Every row comes from one small tree of marks. The marks that hang from a mark follow it in brackets, in alphabetical order. Every link used is in the known rows. Which tree was each row made from?
Known rows
Y[V[H[M] J] W]: -0.17 -0.46 -2.00 -0.38 0.24 -0.57 -1.99 0.10 -2.12 1.08 -0.76 1.11 3.70 -0.96 -0.45 0.49 0.72 -1.47 -0.07 -0.76 1.46 -1.26 -2.28
H[J M[Y[V]]]: 0.36 -0.69 -1.59 -1.43 -0.19 -1.38 -1.47 2.41 -1.89 -0.57 -3.53 2.43 1.53 2.01 -1.09 0.33 0.01 0.87 -0.70 -1.41 0.44 -0.68 -0.98
V[H J M[Y[W[K]]]]: 1.48 0.09 -0.89 0.99 0.14 -1.86 -1.07 -1.47 -3.59 0.75 1.50 2.20 3.86 0.74 0.89 1.50 2.11 -0.65 0.55 1.12 0.85 -0.42 -3.30
W[K]: 0.85 0.00 0.35 1.23 -0.03 -0.79 -0.24 0.36 0.11 -0.02 0.37 1.18 0.10 0.79 0.40 0.32 0.49 0.61 0.38 0.74 -0.23 -0.55 0.01
V[H[J M[Y] W[K]]]: 2.57 -0.47 -2.19 0.00 -0.27 -2.70 0.26 2.13 -2.93 -0.90 -3.05 4.10 2.82 3.21 -0.61 2.63 2.34 0.88 0.03 -0.24 0.56 -0.70 0.07
Y[G V[M] W[J K[H]]]: 1.13 -0.21 -0.54 0.90 -0.53 -3.20 -4.30 0.37 -1.33 0.42 -1.06 1.86 2.26 2.56 0.54 1.21 1.09 2.32 0.21 0.66 0.99 -2.34 -3.15
Y[G V[H] W]: -1.22 -0.60 -1.02 0.00 0.29 -1.42 -2.75 -0.27 -0.61 0.88 -0.72 0.08 3.24 -0.97 -0.17 0.41 0.52 -1.32 -0.13 -0.12 0.56 -1.50 -2.40
W[J K[H[M[Y[G V]]]]]: 1.31 -0.24 -1.39 -0.43 -0.61 -3.53 -3.15 1.81 -1.52 -0.87 -2.77 3.37 1.69 3.58 -0.44 1.08 0.93 4.06 -0.21 -0.57 0.40 -1.87 -1.93
Y[W]: -0.07 -0.03 -1.13 0.16 -0.02 0.09 -1.22 0.40 -0.26 0.37 -0.46 -0.13 0.59 -0.41 -0.05 0.17 -0.04 -0.31 -0.13 0.56 0.41 -0.59 -1.20
K[M]: 1.16 -0.03 -1.04 -1.06 -0.22 0.33 0.14 0.52 0.33 -0.27 -2.36 0.30 0.61 -0.32 0.28 0.93 -0.10 0.48 -0.11 -0.33 0.31 -0.43 -0.59
M[Y[G[X]]]: -1.05 0.10 -0.24 -0.86 0.09 -1.44 -0.35 -1.14 -0.28 -0.56 -0.10 -0.10 1.35 0.43 -0.05 -0.13 1.30 1.08 -0.34 0.71 -0.71 0.26 -0.50
W[K[H[J] M[Y]]]: 3.20 0.19 -2.12 -0.87 -0.51 -1.67 -1.19 1.76 -1.06 -1.41 -5.90 2.72 0.87 3.83 0.81 2.74 1.18 3.79 -0.12 -0.05 0.40 -0.63 -1.51
K[H[J W] M[Y]]: 3.15 -0.07 -3.29 -1.83 -0.76 -1.44 -0.31 2.33 -1.60 -1.65 -6.97 2.40 1.25 3.88 -0.08 3.13 1.33 3.58 -0.47 -0.87 1.05 -0.36 -0.86
W[J K[H[M]]]: 2.24 0.33 -0.98 0.26 -0.61 -1.58 -1.36 1.24 -0.81 -0.66 -1.85 2.51 -0.03 3.00 0.19 1.34 1.07 3.07 0.30 0.12 0.53 -1.17 -0.15
Z[G]: -0.54 -0.28 0.44 -0.75 -0.23 0.16 0.32 -1.41 0.35 -0.25 1.10 -0.28 0.33 0.18 0.37 0.38 -0.21 0.07 -0.39 0.08 -0.29 -0.90 -0.72
M[Y[V]]: -0.15 -0.38 -0.26 -0.41 -0.20 -0.77 -1.09 1.08 -0.41 -0.09 -0.82 1.31 0.72 0.86 -0.49 -0.65 -0.51 0.97 -0.17 -0.68 -0.15 -0.44 -1.24
M[Y[G[X] V[H[W] J]]]: -0.65 -0.41 -0.57 -0.53 0.20 -2.30 -0.62 -1.06 -2.02 0.01 0.03 0.95 4.31 0.89 -0.71 0.71 2.71 0.93 0.05 -0.22 0.45 -0.28 -1.46
K[H[W[J]] M[Y[V]]]: 2.95 -0.17 -2.28 -1.56 -1.19 -1.51 -1.60 2.90 -0.87 -1.15 -4.92 2.78 0.99 3.78 -0.68 1.93 0.55 4.69 0.03 -1.25 0.96 -1.27 -1.87
M[Y[G W[J]]]: -0.15 0.04 -0.96 -0.55 -0.20 -1.70 -2.54 0.74 -1.90 -0.27 0.19 0.44 1.33 1.28 -0.89 0.82 0.60 1.42 -0.38 0.48 0.29 -0.35 -3.26
Y[V]: -0.47 -0.39 0.25 0.02 -0.06 -0.25 -1.08 0.79 0.35 0.34 -0.51 0.41 0.47 0.06 -0.34 -0.67 -0.56 0.14 0.02 -0.61 0.09 -0.83 -0.53
M[Y[G V[H J]]]: -0.94 -0.41 -0.21 -0.51 0.41 -1.91 -1.56 -1.08 -2.46 0.32 0.40 0.76 3.75 0.10 -0.44 0.50 1.27 -0.01 -0.11 -0.92 0.56 -0.24 -2.94
H[M W[J]]: 1.56 -0.24 -1.30 -0.53 -0.60 -1.05 0.06 2.06 -1.47 -0.57 -0.83 1.84 0.62 1.87 -1.38 1.13 0.94 1.40 -0.07 -0.52 0.86 -0.61 0.45

Write each row's tree
3.19 -0.08 -0.82 0.40 -0.74 -1.16 -0.14 2.45 -0.52 -0.69 -1.52 2.38 0.66 2.39 -0.39 2.19 1.25 2.82 0.56 0.28 0.57 -1.04 -0.73 | H[W[J K[M]]]
1.17 -0.43 -0.90 0.24 -0.19 -1.92 -3.45 1.14 -0.74 0.50 -1.57 1.65 3.43 0.61 0.04 1.80 1.13 0.83 0.41 0.21 0.70 -2.25 -3.87 | Y[G V[H] W[J K[M]]]
1.56 -0.42 -3.03 -1.76 -0.49 -2.51 -1.72 1.09 -1.88 -0.87 -4.93 1.91 3.46 2.38 -0.44 2.44 1.36 3.89 -0.57 -1.29 1.63 -1.24 -2.56 | K[H[W] M[Y[G V[J]]]]
-1.25 -0.65 -1.95 -1.12 0.35 -1.77 -2.80 0.15 -1.26 0.45 -3.20 0.70 4.17 0.07 -0.42 0.75 1.83 -1.20 -0.49 -0.10 0.63 -1.43 -1.33 | Y[G[X] V[H[J M]] W]
1.36 -0.41 -2.14 0.08 0.10 -3.45 0.02 0.14 -3.62 -0.44 -0.50 3.16 4.59 1.69 -0.64 2.63 2.97 1.01 -0.10 -0.08 1.02 -0.84 -1.17 | V[H[M[Y[G]] W[K]] J]
0.78 -0.83 -1.96 0.03 -0.13 -3.64 -1.37 1.79 -2.75 -0.38 -1.27 3.47 3.91 2.02 -1.28 1.36 1.69 2.32 -0.43 -0.55 1.07 -1.64 -1.48 | H[M[Y[G V[J]]] W[K]]
2.32 0.18 0.05 0.20 -0.46 -0.56 -0.73 1.42 -0.12 -0.40 -0.95 1.59 0.13 1.49 0.19 1.32 0.67 2.28 0.53 0.34 0.14 -0.72 -1.50 | W[J K[M]]
0.61 -0.08 -1.42 -0.30 -0.25 -1.07 -1.08 -0.29 -1.96 0.26 -0.20 1.14 1.70 0.46 0.29 0.37 0.29 -0.44 -0.27 0.58 0.40 -0.44 -2.12 | V[M[Y[W]]]
1.83 -0.13 0.22 0.29 -0.45 -1.34 0.40 -0.40 -2.36 0.19 1.20 1.49 1.87 1.64 -0.15 1.56 1.86 -0.37 0.69 -0.09 0.81 -0.13 -0.54 | V[H[W[J]] M]
0.90 -0.41 -1.40 -1.51 -0.39 -0.38 -0.96 1.61 -0.08 -0.39 -3.08 1.60 1.31 0.52 -0.20 0.32 -0.62 1.38 -0.24 -1.05 0.11 -0.82 -1.85 | K[M[Y[V]]]
2.02 0.34 -2.19 -1.93 -0.87 -2.15 -0.84 0.63 -0.79 -1.60 -4.25 1.44 1.66 3.41 -0.17 2.42 2.38 4.78 -0.21 0.11 0.37 -0.55 -1.11 | K[H[W[J]] M[Y[G[X]]]]
-1.12 -0.59 0.12 -0.20 0.30 -1.46 -1.51 -0.73 -0.40 0.52 -0.22 0.19 2.63 -0.59 -0.08 0.19 0.59 -1.04 0.00 -0.73 0.16 -0.98 -1.17 | Y[G V[H]]
0.02 -0.08 -2.14 -0.13 0.19 -2.57 -1.43 -0.69 -1.35 -0.04 -1.07 2.12 3.88 0.31 0.35 1.18 2.45 -0.03 -0.13 1.43 -0.17 -1.28 -1.29 | V[H[M[Y[G[X] W[K]]]]]
-0.07 -0.27 -0.41 -0.78 -0.08 -2.29 -0.57 -1.17 -1.98 -0.22 0.19 0.88 2.17 0.63 0.19 0.58 0.78 -0.01 -0.49 0.05 0.09 -0.10 -1.48 | V[M[Y[G]]]
1.53 0.00 -2.63 -2.43 -0.33 -2.01 -1.64 0.87 -1.45 -1.48 -6.35 1.24 1.79 2.85 0.34 2.75 1.10 3.06 -0.90 -0.80 0.69 -0.35 -2.08 | K[H[J] M[Y[G]]]
1.41 -0.51 -2.12 -0.72 -0.09 -1.33 0.50 1.42 -2.27 -0.47 -3.05 2.13 2.47 1.67 -0.76 2.30 1.83 -0.50 -0.16 -0.88 1.04 -0.44 0.83 | V[H[J M W]]
1.89 0.12 -0.30 0.94 -0.52 -1.96 -1.93 0.64 -2.38 0.14 1.10 2.45 1.22 2.27 0.18 0.85 1.01 1.34 0.40 1.27 0.25 -0.80 -3.00 | V[M[Y[W[J K]]]]
-0.88 -0.60 -0.24 -0.08 0.07 -1.86 -0.60 -0.59 0.01 0.21 -0.70 0.46 3.21 0.19 -0.37 0.50 2.05 -0.13 0.18 0.04 0.08 -1.02 0.26 | Y[G[X] V[H[W]]]
0.40 0.00 -0.15 1.13 -0.05 -2.01 -2.75 0.78 -0.92 0.16 0.97 0.71 1.18 1.24 -0.31 1.06 1.08 1.42 0.17 1.26 0.30 -1.17 -2.50 | Y[G W[J K]]
-1.24 -0.41 0.26 -0.10 0.56 -1.41 -1.53 -1.34 -1.67 0.74 0.73 -0.13 3.51 -0.65 -0.25 0.51 1.23 -0.64 0.03 -0.83 0.78 -0.50 -2.22 | Y[G V[H J]]
-0.20 -0.29 -1.50 -0.61 -0.08 -2.19 -1.81 -0.81 -2.29 0.17 -0.26 0.77 2.76 0.21 0.18 0.70 0.71 -0.44 -0.62 0.57 0.50 -0.65 -2.61 | V[M[Y[G W]]]
1.85 -0.20 -1.12 0.61 -0.01 -2.26 -1.51 -0.02 -3.13 0.21 -1.02 2.59 3.07 2.12 0.80 1.94 1.89 -0.71 0.28 0.94 0.42 -0.59 -2.58 | V[H[J] M[Y[W[K]]]]
-0.59 -0.19 -1.76 -0.54 0.02 -1.63 -1.93 0.18 -1.29 -0.14 -0.77 0.30 1.90 0.23 -0.41 0.59 0.39 0.40 -0.67 0.50 0.22 -0.52 -2.49 | M[Y[G W]]
1.14 -0.17 -0.30 -0.74 0.00 -1.47 -0.07 -0.77 -3.09 -0.17 -1.02 1.63 2.38 1.77 0.44 1.45 1.52 -1.00 0.01 -0.34 0.29 0.57 -1.46 | V[H[J] M[Y]]
